(in the rows, 128 means zero)
Known rows, with every step that occurs:
N, T, V: [122 136 113 107 112 138 135 118 119 118 212  92 137 198  95 149 151 163
 109 121 149 142 165 135  97]
Z, W, T, N: [108 141 106 136 150  64 174 132 105 118 125 116 139 132 102  99  82  94
 125 141 107 138  83 170 157]
T, C, Z, W: [114 108 137 172 127 124 129  79 146  99 164 198 131  56 172 102  81 126
 153 155 130 145  67 145 145]
T, V, X: [111 107 145 103 135 111 122 165 119  91 172  96 100 160 144 136 181 163
 129 136 150 129 180 156 157]
X, S, T: [139 148 165 108 140 125 115 141 131 123  73 108 152 127 104 110 199 106
 107 115 116 151 166 108 161]
C, Z, W: [130  53 136 168 151  76 145  64 118 110 136 173 140  81 116  98  71  94
 104 136  86  97  30 147 181]
Z, C, T, N, U: [145 164 102 145 131 143 165  85 116 144 151 136 112 124 172 122  70 140
 145 163 139  78 117 162  72]
S, T, C: [117 154 148 107 112 144 109 145 173 112 101 153 135 117 150 137 158 124
 116 151 131 166 138  96 128]
U, S, T: [145 116 129 133 138 129 119 199 184 127  55 103 128 139 103 128 149 116
 110  82 114 154 167 118 165]
W, T, N, U, S: [159 181 109 115 140 103 194 143  84 143  97  71 135 188 107 145 114 136
 147 105  86 136 162 171 115]
U, S, T, V, X: [128 101 128 124 131 135 126 223 165 106  81  91 127 146 106 131 179 129
 111  83 130 155 194 135 177]
N, T: [136 149 116 111 122 140 107  91 136 148 168  97 134 185 107 156 128 138
 116 100 129 140 133 101  91]
C, T: [123 107 162 118 121 139 118 108 106 143 133 112 103 143 139 150 132 137
 121 150  95  92  83 125  91]
V, T, C, Z, W: [ 83  93 148 127 121 136 101 143 157 130 171 179 163  69 124 147  70 132
 128 147 152 140  53 105 104]
W, Z, A: [129 115 129 137 171  86  59  73 127 167 128 155  92 117 121  94  86 135
 106 158 163  96  77 111 132]
N, T, C, Z, A: [129 132 114 137 118 167 101  45 133 138 200 147 153 135 143 138 111 138
 124 115 144 144  98 120  83]
N, U, S, T, V, X: [182  86 115 121  96 129 155 193 128 127  93  92 110 171  81 150 191 128
 148  88  88 127 222 143 146]
V, X, S, T, C: [114 139 159 100 133 155  75 153 123 121  87 104 128 112 168 136 216 108
 147  88 134 157 167  94 163]
X, S, T, N: [153 167 145 111 147 114 144 134 128 137  93 105 162 145 113 118 196 110
 124 100 119 160 173 131 151]
Z, C, T, N: [127 170 109 144 145 142 152  84 127 139 151 138 116 115 184 116  61 141
 134 163 151  85 102 158  79]
S, T, C, Z: [120 128 150 121 115 144 120 117 157 107 107 172 150  98 150 135 144 117
 106 148 116 151 106 101 139]
N, U, S, T, C, Z: [189  88 117 146  95 137 160 153 138 132  90 129 123 139  92 142 154 123
 153  96  78 131 183 138 137]

Rows:
[126 146  89 163 130 130 135 109 100 159 131 155  94 104 135 108  55 149
 149 152 168  82 107 124 103]
W, Z, C, T, N, U, S
[108 114 147  82 119 124 122 183 135  94 117 108 132 157 119 146 204 129
  88 139 131 139 170 116 160]
S, T, V, X
[ 84 136 124 142 131  96 145 139 119  97 121 140 129  94 116  89  85 100
 129 164 121 147  80 150 157]
Z, W, T, C
[114 133 118  99 112 156 119 130  99 116 201  76 142 189 108 150 189 151
 121  95 157 146 183 126 114]
N, T, V, X, S
[ 95 147 116 150 138 131  99  92 106 146 130 166  89  86 147  99  49 150
 124 183 176  74  73  97 107]
W, Z, C, T
[177 149 115 100 122 100 171 137 140 148 108 117 144 184 111 161 168 114
 124 113  93 144 166 131 119]
S, T, N, U
[121 129 160  94 140 140  75 153 117 127  76  90 127 127 151 137 217 102
 133  81 122 143 164  93 170]
V, X, S, T
[170 117 118 132 115 132 180 121  93 167 150  98 114 178 129 167 138 140
 163 107  83 102 130 170  75]
C, T, N, U, S
[128 139 163 106 133 124 135 160 119 104 103 103 154 138  95 106 214 124
 102 131 131 151 189 131 167]
X, S, T, V
[106 107 152 119 131 144  90 136 107 110  95 125 143  88 158 122 197  89
 140  91 125 146 129 105 183]
V, X, S, T, C, Z, W
[134 130 128 142 126 150 115 199 192 119  71 123 128 118 126 124 147 125
 130  91 131 174 171 121 155]
U, S, T, C
[104 143 125 138 130 150 144 110 121 106 162 137 107 107 165 104  81 154
 113 194 163  74 116 159  94]
Z, C, T, V
[212 150  89 143 140  88 195 131 138 169 142  99 118 192 121 153 128 143
 185  74  98 145 192 187 112]
T, N, U, S
[113 152 128 141 138 151 123  91 132 128 132 141 106  98 174 108  64 137
 119 179 147  75  94 135  88]
Z, C, T
[115 121 160 110 134 154  82 133 110 116  90 117 139 100 169 134 205 103
 141  86 124 145 145  97 171]
V, X, S, T, C, Z
[113  71 136 158 150  82 157  73  87 103 117 157 150  85 107  98  65  92
  94 143  78  95  24 149 179]
C, Z, W, T
[126 118 149 121 127 140 107  99 160 114 111 173 152  97 150 125 144 109
  94 151 123 142  97 112 135]
S, T, C, Z, A
[ 89 141 115 148 133 130 112 105  99 132 151 163  91  93 141  96  60 162
 120 192 186  74  88 114 112]
W, Z, C, T, V
[151 122 114 107 130 111 147 181 150 178 156 110 154 165  89 183 103 143
 151  90 129 141 141 134  80]
V, T, N, U, S
[ 90 134 156 105 121 146  82 168 177 141 162 152 145 100 132 162  93 154
 139 146 165 157 101  93  80]
V, T, C
[122 169 114 123 105 170 103  91 148 136 191 125 135 153 143 151 125 152
 145 114 152 168 139 105  75]
N, T, C
[114 130 107 146 105 159 123  67 128 124 200 152 154 123 133 135 102 130
 135 115 139 152  92 117  98]
N, T, C, Z, W
[105 161 102 152 143 123 119  88 103 155 144 164  96  98 155 104  45 151
 135 173 179  81  78 114 101]
W, Z, C, T, N
[194  96 117 130 102 122 153 175 144 142  76 102 111 167  75 147 166 121
 146  92  75 129 203 133 136]
N, U, S, T
[ 82 136 115 142 132 137 100 112  90 131 148 155  88  92 154 104  75 156
 127 180 189  74  92 108 117]
W, Z, C, T, V, X
[ 94 121 125 133 143  74 146 140 109 105 104 119 128 114  92  91  86  91
 109 154 103 128  75 147 167]
Z, W, T
[180  76 109 154  93 126 168 159 135 126  95 137 126 127  81 130 145 107
 152 101  78 131 168 146 148]
N, U, S, T, C, Z, W
